Each row was made from one walk, in order. Every step used is in the known rows, and no mark comes twice. Write each row's walk.
Known rows:
paposip > delu > nuko: [ 21.4   1.8  18.8  -7.7   5.8  28.4  16.4  -0.7 -10.4  28.5  16.1   7.7
 -30.5  -3.9   1.5 -23.1  17.6]
paposip > benez: [ -9.2   0.9  26.4  -2.1 -36.6  36.7  -8.7  -6.8 -17.2   2.8 -10.1   0.4
  -3.2 -21.3  28.7  22.3  12.7]
nokub > delu > nuko > funaf: [ -1.3   9.4  20.2   5.9  -6.9   2.0 -13.0  -2.0 -46.8  14.3 -20.2   7.7
  32.1  22.5  13.0   5.0  -7.5]
nokub > delu > paposip > funaf > nuko: [ 17.9   4.4  15.3  21.2   5.6   1.1  -8.3   9.7 -45.5  10.2  -7.9  18.4
  -8.0   6.8  -3.3  -9.2 -13.0]
nokub > delu > nuko: [-13.3   6.8   7.5  -6.2  -5.6   9.2  -5.4   1.0 -48.7  11.8 -26.1  -2.7
  44.3  18.3  20.3  -9.2  -3.8]
nuko > funaf > nokub > delu: [ 24.8  13.4  38.0  54.6   0.8  -0.8  -9.3   9.8  -9.4  -4.5   5.1  44.4
 -35.2  -7.4 -14.2  12.6 -33.0]
delu > paposip > benez: [ 32.8 -16.7  24.6   7.5 -17.0  26.0  -3.1  16.5 -14.7  27.1   9.6  18.0
 -40.4 -14.3   1.1  17.2  17.1]
nuko > paposip > funaf > nokub: [  1.3  33.3  12.6  33.0 -31.6 -32.8 -25.1  -9.8 -11.8  15.9 -27.8  44.4
  43.4 -40.2   6.5  13.7  -9.6]
delu > paposip > nuko: [ 45.5  -9.2   9.1   3.2   8.8  26.3   0.6  24.7 -28.5  20.7  18.7  -7.5
 -26.9   9.0 -24.0   7.5   2.5]
nuko > funaf > nokub > delu > paposip: [ 36.9   7.6  38.7  56.9   3.1  -2.5  -7.3  16.1  -9.4   4.3  11.8  50.7
 -47.4  -5.8 -21.1  14.6 -30.5]
paposip > nuko: [  8.5  11.1   5.1  -8.9   1.0  38.2  -3.0   4.5 -36.4  -5.7   4.2 -36.0
  15.6  10.9  -6.5   7.9  -7.8]
paposip > nuko > benez: [  0.9  10.9  24.9   9.4   7.1  58.1  17.6   7.9 -33.2 -13.6   7.8 -17.0
   0.5   9.9  -4.7  30.8 -12.4]
nokub > delu > paposip: [ 29.0  -8.1   6.6  14.5  13.2  10.8   0.5  13.8 -30.7  19.5  -7.2  13.9
  -6.0  18.3  -0.4  -9.2 -10.3]
nokub > delu: [  5.1   4.3   3.7   9.8   8.9  14.4  -2.5   0.7 -30.4   1.4 -20.8   2.5
  19.9  15.2  13.7 -13.5 -17.6]
funaf > nokub > delu > nuko > benez: [-19.0  13.4  25.6  35.4  -7.2  19.2  20.3  17.1 -24.0 -12.5  -7.8  37.1
  -1.1 -13.2   1.0  -4.2 -26.8]
delu > paposip: [ 51.8 -18.0  12.2  16.3  12.5  11.4  -0.3  26.5 -11.3  26.7   8.6  22.8
 -40.8  -6.7 -15.1  -6.4   2.5]
funaf > nuko: [ 17.3   2.9  24.1   7.7  25.0  39.7   4.4  11.5 -22.0   3.5  25.5  -4.1
 -39.4  10.3 -15.7 -11.3 -23.9]
funaf > nokub > delu > paposip > benez: [  4.1   4.1  20.9  37.1 -11.4  18.1  12.4  19.7 -14.1  -1.9   4.1  36.5
 -28.6 -16.1  -6.5  -3.9 -22.2]
nuko > benez: [  8.3  -0.4  36.4  37.1  15.2  43.8  24.2  12.9  -8.6  -9.2  -5.6  33.4
 -25.1 -14.5   7.6  20.6 -14.5]

Write each row's walk:
[ 20.8  -2.1  14.0  14.7  13.4  30.3  12.0  14.0 -40.5  11.8   2.2   3.0
  -3.7  28.5  -5.7  11.8 -12.8]  nokub > delu > paposip > nuko > benez
[-19.3  27.0  15.9   2.5 -41.4 -25.6 -23.3  -5.0 -37.0  24.8 -30.3  25.5
  64.5 -26.7  14.6  12.0  10.6]  delu > nuko > paposip > funaf > nokub
[-28.7  33.8  20.8  37.0 -34.2 -24.5 -19.8   3.8 -44.7 -25.5 -37.7  36.9
  22.8 -49.9  11.0 -15.7 -13.5]  paposip > funaf > nokub > delu > nuko
[ -3.4  12.1  13.6  38.5   0.9  12.7  12.1  16.0 -12.4 -15.3  -5.7  30.9
 -11.1 -14.8  -4.0 -18.6 -33.5]  funaf > nokub > delu
[-19.6  12.9  11.5 -10.8 -28.0   5.2 -11.4 -13.4 -45.2  29.8 -27.3   1.5
  67.4  19.3  29.0  17.1   5.3]  nokub > delu > nuko > paposip > benez
[  6.9   8.1  23.8  43.6   5.2  27.7  25.3  25.0 -19.4  -9.3  11.1  33.7
 -29.5  -5.3 -17.0   2.7 -31.3]  funaf > nokub > delu > paposip > nuko > benez
[-15.3  23.5  12.9  -6.9 -39.6 -25.2 -28.5  -9.9 -42.1  31.0 -35.1  15.8
  72.5 -19.5  20.0  13.9  17.5]  delu > nuko > paposip > funaf
[  8.5   6.5  30.9   3.8 -16.3  -1.7 -19.7   4.3 -35.6  19.5  -9.9  13.2
  12.5  -2.0   3.8  14.0   7.0]  delu > nuko > funaf
[ 40.2  -9.3  23.2  16.0  13.5  39.5  15.4  26.5 -26.2  15.5  21.8   6.4
 -38.0   7.7 -22.1  23.5  -1.5]  delu > paposip > nuko > benez
[ 17.6   4.0  10.2  22.9  -1.2  -7.1 -11.6   9.6 -41.2   9.9 -20.1  22.3
   3.8  -0.2   3.7  -9.7  -7.8]  nokub > delu > paposip > funaf
[ -5.2  25.6  26.8  23.6 -10.1  -3.3 -24.2   0.6 -42.2 -17.4 -13.9  15.4
  -9.1 -33.8   0.6 -12.4 -13.0]  paposip > funaf > nuko
[ 15.6  -7.4  15.2   8.3  -7.7  20.6  -0.9   6.5 -32.8  20.3  -6.9  10.7
  -4.6  13.1  11.1   7.4  -0.7]  nokub > delu > paposip > benez
[ 17.4   2.0  33.2   4.9   9.8  42.1  30.6   1.5  -8.8  23.5  18.8  22.1
 -40.8  -5.3   2.6  -7.0  13.7]  paposip > delu > nuko > benez
[  1.8  10.5  35.0  18.0 -19.7  -2.1 -12.7  10.8 -29.3  11.3  -4.3  26.7
   1.2 -12.0  -4.1  10.8  -2.3]  delu > nuko > funaf > nokub
[ 13.5   4.0  15.6  40.9   4.6  10.4  13.8  24.8 -12.3  -3.7   4.1  39.2
 -29.0 -12.8 -13.9 -15.4 -28.5]  funaf > nokub > delu > paposip
[-13.9  18.1  14.0  25.6 -14.3   2.1   6.3   9.1 -20.9   3.9 -10.3  31.9
  22.2  -9.6   0.4  -5.6 -23.4]  funaf > nokub > delu > nuko > paposip
[-13.5  29.9  21.0  44.3 -28.5 -20.8 -19.9   7.9 -27.1 -30.0 -29.9  41.0
  -0.9 -64.4   4.0 -16.8 -15.2]  paposip > funaf > nokub
[-17.9  20.5   7.7  -1.2 -23.0 -14.5 -19.1 -11.7 -51.5  22.3 -37.6   9.6
  73.8   9.5  24.2   4.7  -0.6]  nokub > delu > nuko > paposip > funaf
